Each row was made from one small tree. The marks that hang from a mark follow it in brackets, in the order of their numbers. Every link used is in the known rows. Write each row's tree.
Known rows:
Z_799(Z_944(Z_293)): 0.43	0.18	-0.77	-0.01	-2.17	0.35	6.75	1.10	0.10	1.81	-1.10	-1.43	-1.89	1.28	-3.67	-0.30	-0.81	0.64	4.90	0.58	1.48	0.77	-0.26
Z_964(Z_663 Z_799(Z_944)): -1.18	-1.50	-0.10	1.51	-2.29	0.73	2.42	1.97	2.52	1.78	-0.97	-1.63	-0.97	2.57	-0.99	-1.02	-1.75	0.97	3.21	0.72	-0.57	2.45	2.44
Z_944(Z_337 Z_923): 2.54	0.38	-0.42	0.33	-2.13	-0.75	-0.28	0.93	1.20	0.59	0.99	-1.37	-1.29	0.88	-2.92	-0.41	-0.65	0.60	3.89	-0.06	-0.03	0.99	0.25
Z_944(Z_799): 3.59	1.38	-0.77	-0.40	-1.98	-0.69	1.02	1.09	1.27	-0.68	-1.07	-0.84	-1.87	1.10	-3.38	-2.66	-1.08	1.57	3.11	0.80	-2.79	0.91	0.23
Z_944(Z_293 Z_337 Z_799(Z_964) Z_980): 1.30	3.07	-1.30	-2.16	-1.11	-3.03	2.45	2.10	1.18	-0.22	1.01	-0.59	-1.78	0.08	1.83	-3.21	-0.30	4.18	0.61	-0.54	6.38	1.93	1.43
Z_944(Z_337 Z_799(Z_964(Z_293 Z_663)) Z_980): 1.90	2.08	-0.74	-1.34	-1.00	-1.92	-0.64	2.11	-0.20	-0.03	1.49	-0.04	-1.37	1.32	1.81	-3.56	-0.75	3.16	-0.15	-0.95	3.79	2.37	3.37
Z_293(Z_944(Z_337 Z_923 Z_980) Z_964(Z_799)): -0.90	3.24	-1.53	0.18	-0.83	-2.47	-1.35	0.13	2.90	2.28	1.59	-0.33	0.60	0.99	2.84	0.18	-0.83	-0.71	-0.02	0.07	1.14	1.94	0.52
Z_663(Z_964(Z_293 Z_799(Z_944(Z_337)))): -1.27	2.82	0.76	0.55	-1.57	1.81	0.68	1.29	0.89	2.54	-0.62	-2.25	-1.57	0.57	-1.42	-0.94	-1.57	-0.27	4.82	0.07	-1.38	1.41	0.24
Z_337(Z_944(Z_923)): 2.89	0.52	-0.32	0.92	-2.45	0.69	0.44	0.42	1.55	0.32	-0.65	-1.10	-1.50	1.55	-3.51	-1.27	-0.45	-0.84	4.82	-0.48	-4.31	1.17	-3.09
Z_293(Z_944(Z_799 Z_923)): 2.20	2.54	-0.88	0.18	-0.74	-1.38	0.50	0.15	2.00	0.12	-0.89	-0.89	-0.87	1.22	-1.70	-1.09	-0.69	0.32	1.59	1.09	-1.78	0.80	-0.48
Z_980(Z_944(Z_293 Z_337 Z_799(Z_964) Z_923)): 1.66	1.27	0.58	-1.63	-1.55	-1.80	2.11	1.40	0.43	1.16	0.63	-2.26	-1.56	-0.65	-0.25	-0.78	-0.30	1.55	2.62	-0.39	5.98	1.39	0.22
Z_799(Z_944(Z_337 Z_980) Z_964(Z_293)): -0.71	1.40	-0.17	-0.98	-1.17	0.62	5.26	1.94	-1.86	0.70	0.44	-0.21	-1.28	1.58	-1.27	0.14	-0.76	0.51	3.23	-1.40	5.33	1.81	1.39
Z_663(Z_964): 1.30	2.58	-0.08	0.51	-1.91	1.78	1.07	0.51	1.65	1.20	-1.39	-0.93	-1.54	-0.02	-6.07	-1.74	-0.81	-0.25	5.84	0.28	-3.66	0.49	0.52
Z_663(Z_964(Z_293 Z_799(Z_944))): -1.41	2.89	0.68	0.72	-1.48	2.03	1.16	1.13	1.12	1.91	-0.92	-2.21	-1.53	0.58	-1.97	-0.71	-1.56	-0.60	5.24	0.36	-2.48	1.36	-0.05
Z_663(Z_964(Z_293(Z_944(Z_337 Z_980)) Z_799)): -1.11	4.55	0.31	0.03	-0.88	0.98	-1.42	0.68	2.11	3.03	-0.16	-1.70	-1.22	0.59	-0.55	-1.67	-1.54	-0.14	3.02	0.35	-1.13	1.35	0.84
Z_663(Z_964(Z_293 Z_799(Z_944(Z_923 Z_980)))): -1.90	3.52	0.53	0.77	-1.11	1.39	0.52	1.20	1.04	1.18	-0.17	-2.20	-1.33	0.39	-1.22	-0.58	-1.26	-0.68	4.91	0.18	-2.13	1.60	0.17
Z_944(Z_293 Z_337 Z_799(Z_964) Z_923 Z_980): 0.68	2.81	-1.14	-1.23	-0.59	-3.83	1.59	2.09	1.19	-2.21	1.95	-1.30	-1.33	-0.43	3.05	-1.75	0.24	3.57	1.01	-0.53	5.71	2.25	0.33
Z_964(Z_293(Z_944) Z_663): 1.28	-0.20	-0.54	0.66	-0.99	0.31	-0.35	-0.28	0.55	3.70	0.44	-0.72	-1.23	3.00	0.18	-1.71	-1.63	0.14	0.46	1.43	-1.07	1.39	2.62
Z_293(Z_964(Z_663 Z_799(Z_944(Z_337)))): -0.44	-1.38	-0.93	1.36	-2.41	-0.32	1.62	1.02	1.64	2.24	0.17	-0.64	-0.15	1.74	0.83	-0.25	-1.37	-0.15	2.43	0.19	-0.77	2.26	1.42
Z_293(Z_944(Z_337) Z_964): 1.76	1.63	-1.53	-0.10	-1.58	-1.11	0.60	-0.60	1.48	3.93	0.10	0.43	-0.03	1.31	-0.40	-0.50	-0.94	-0.75	0.76	0.23	0.36	0.76	0.41
Z_663(Z_964(Z_293 Z_799(Z_944(Z_337 Z_923)))): -1.45	2.75	0.80	0.90	-1.37	1.54	0.38	1.29	0.90	1.83	-0.31	-2.46	-1.40	0.38	-1.00	-0.45	-1.38	-0.47	4.99	0.07	-1.64	1.51	-0.19
Z_944(Z_923): 2.10	0.52	-0.65	0.81	-1.86	-0.20	1.08	0.46	1.79	-1.11	0.13	-1.21	-1.24	0.93	-4.66	0.22	-0.64	-0.39	4.96	0.80	-3.14	0.81	-0.52

Write each row's tree:
1.29	3.66	-0.99	-0.76	-0.26	-2.27	0.13	0.92	1.52	0.01	0.38	-0.15	-0.53	0.91	0.22	-1.55	-0.31	1.34	0.18	-0.24	2.62	1.49	1.00 : Z_293(Z_944(Z_337 Z_799(Z_964) Z_923 Z_980))
2.68	3.05	-1.02	-0.72	-1.19	-3.10	-2.09	1.79	0.45	-1.25	2.14	-1.05	-1.32	0.46	0.44	-2.83	-0.22	2.40	1.24	-0.57	1.08	1.75	1.61 : Z_944(Z_337 Z_799 Z_923 Z_980)
0.65	3.56	0.10	0.29	-0.99	1.61	0.08	-0.16	0.82	2.68	-0.81	-1.15	-1.47	0.54	-3.23	-1.43	-1.13	-0.82	3.97	0.66	-2.86	0.52	0.26 : Z_663(Z_964(Z_293(Z_944)))
1.89	0.54	0.66	-0.66	-1.51	-0.66	1.35	1.20	0.44	-0.19	-0.06	-1.55	-1.13	0.08	-2.43	-0.70	-0.46	0.27	3.19	-0.16	2.02	1.49	1.13 : Z_980(Z_944(Z_799(Z_964(Z_663)) Z_923))
2.38	1.72	0.15	-1.87	-1.98	-1.07	2.44	0.80	0.85	2.45	-0.27	-2.02	-2.08	-0.05	-2.39	-2.01	-0.84	1.26	2.92	0.59	3.21	0.76	0.71 : Z_980(Z_944(Z_293 Z_799))
-0.25	0.34	-1.18	0.87	-1.51	-1.28	-0.76	0.11	2.98	4.34	0.26	-0.18	0.45	1.98	2.79	-0.80	-1.43	-0.04	-0.52	0.51	0.76	2.02	1.74 : Z_293(Z_944(Z_337) Z_964(Z_663 Z_799))
-0.39	0.96	-1.15	0.33	-2.26	-0.60	1.91	0.96	1.63	1.61	0.37	-0.52	-0.35	1.16	-0.32	0.02	-1.27	-0.53	3.05	-0.10	-0.43	1.77	0.39 : Z_293(Z_964(Z_799(Z_944(Z_337 Z_980))))
1.34	2.66	-1.54	-1.78	-1.86	-2.03	1.64	1.12	1.57	2.96	1.77	-0.83	-1.96	0.73	-0.81	-2.76	-0.64	2.77	1.82	0.00	5.02	1.13	2.16 : Z_944(Z_293 Z_337 Z_980)
0.96	-0.70	-1.66	0.39	-2.12	-1.10	3.40	0.00	2.13	1.98	0.23	-0.71	-1.13	0.88	-0.51	-0.84	-0.81	0.87	2.82	1.27	0.02	1.24	0.37 : Z_944(Z_293(Z_964(Z_663)))
3.16	1.13	-0.63	-0.17	-2.36	-0.44	1.74	0.80	1.64	1.07	-1.26	-1.38	-2.20	1.21	-0.93	-3.20	-0.60	1.42	3.19	-0.08	-2.10	1.26	-3.23 : Z_337(Z_944(Z_293 Z_799))
-1.33	-0.14	-0.33	0.13	-0.94	0.94	5.60	1.71	-1.41	0.08	0.10	-0.02	-0.99	2.15	-1.00	-0.09	-0.76	0.33	2.95	-0.69	3.36	2.29	2.55 : Z_799(Z_944(Z_980) Z_964(Z_293 Z_663))
0.00	1.88	-1.38	-0.22	-0.29	-3.29	2.57	1.71	1.83	-3.48	1.24	-1.05	-1.10	-0.02	2.35	-1.56	0.24	2.94	1.39	0.40	2.79	2.49	0.77 : Z_944(Z_293 Z_799(Z_964(Z_663)) Z_923 Z_980)
1.91	1.96	-0.73	0.03	-1.19	-0.86	0.24	0.05	1.88	2.40	-0.06	-0.77	-0.78	1.44	-2.25	-0.54	-0.77	0.04	1.86	0.52	0.55	0.65	0.24 : Z_293(Z_944(Z_337 Z_923))
0.53	4.21	-0.05	-0.17	-0.89	1.09	-0.70	0.10	0.57	3.16	-0.03	-0.99	-1.43	0.49	-2.37	-1.98	-1.03	-0.34	3.22	0.21	-1.26	0.72	1.11 : Z_663(Z_964(Z_293(Z_944(Z_337 Z_980))))
1.04	3.51	-1.33	-0.18	-0.63	-1.15	0.53	-0.12	2.21	1.04	0.27	-0.23	-0.63	1.43	-2.78	-0.76	-0.54	-0.39	1.78	0.73	-0.44	0.82	0.99 : Z_293(Z_944(Z_923 Z_980))
2.08	1.48	-0.21	-1.60	-2.00	-1.48	2.35	0.47	0.62	2.55	0.11	-1.66	-1.56	-0.29	-1.05	-1.49	-0.72	0.68	2.50	0.47	2.89	0.91	0.38 : Z_980(Z_944(Z_293(Z_964) Z_799))
0.64	0.69	-0.76	0.73	-0.50	-0.56	-1.20	-0.17	0.55	2.62	1.58	-0.77	-0.92	2.73	1.26	-1.48	-1.19	0.05	0.13	1.22	-0.55	1.70	2.91 : Z_964(Z_293(Z_944(Z_923 Z_980)) Z_663)
2.19	1.35	0.97	-1.44	-1.50	-1.01	0.25	1.33	-0.54	1.00	0.86	-1.89	-1.40	-0.04	-0.97	-0.71	-0.62	0.55	2.56	-0.72	4.11	1.38	0.79 : Z_980(Z_944(Z_337 Z_799(Z_964(Z_293)) Z_923))
-1.27	4.62	0.23	0.19	-0.79	1.18	-0.93	0.52	2.33	2.48	-0.45	-1.62	-1.20	0.61	-1.14	-1.43	-1.54	-0.50	3.38	0.64	-2.13	1.31	0.62 : Z_663(Z_964(Z_293(Z_944(Z_980)) Z_799))
-0.56	-2.08	0.08	1.19	-1.58	0.56	5.65	2.16	-0.64	-0.60	-0.49	-0.62	-0.57	1.44	-1.70	0.93	-0.26	0.69	4.01	-1.13	3.80	2.24	1.23 : Z_799(Z_944(Z_337 Z_923) Z_964(Z_663))
-0.46	-1.71	0.29	0.35	-1.50	1.24	5.31	1.88	-1.75	1.38	-0.24	-0.56	-1.13	2.17	-0.49	0.16	-0.98	0.76	3.06	-0.96	4.35	2.14	1.79 : Z_799(Z_944(Z_337) Z_964(Z_293 Z_663))
0.37	1.95	-0.40	-0.67	-0.67	0.20	2.33	0.61	0.86	-0.09	0.20	-0.11	-0.91	1.36	-1.52	0.41	-0.89	-0.05	2.51	-0.13	2.17	1.41	0.29 : Z_799(Z_964(Z_293(Z_944(Z_337 Z_923 Z_980))))
-1.90	1.75	-0.52	0.27	-1.71	-0.60	3.45	1.83	2.83	0.30	-0.09	-2.19	-1.23	1.21	-0.78	0.11	-1.23	0.64	4.06	0.63	1.00	1.98	-0.07 : Z_964(Z_799(Z_944(Z_293 Z_923 Z_980)))
2.12	2.33	-0.44	0.03	-1.30	-0.65	-0.16	1.16	0.71	-1.75	0.21	-0.72	-1.38	1.21	0.01	-2.14	-0.16	0.27	2.78	-1.14	-2.18	2.05	-2.51 : Z_337(Z_944(Z_799(Z_964(Z_293)) Z_923 Z_980))
-0.58	-1.33	-1.02	1.55	-2.34	-0.14	2.05	0.85	1.92	1.67	-0.13	-0.60	-0.12	1.72	0.24	-0.05	-1.37	-0.49	2.82	0.48	-1.88	2.21	1.19 : Z_293(Z_964(Z_663 Z_799(Z_944)))
0.70	1.82	-1.99	0.90	-0.33	-3.02	-0.95	-0.21	1.41	0.63	1.15	0.38	0.55	1.23	3.08	-1.36	-0.23	-0.08	-1.09	0.60	-1.20	1.99	1.71 : Z_293(Z_944(Z_799 Z_923 Z_980) Z_964(Z_663))
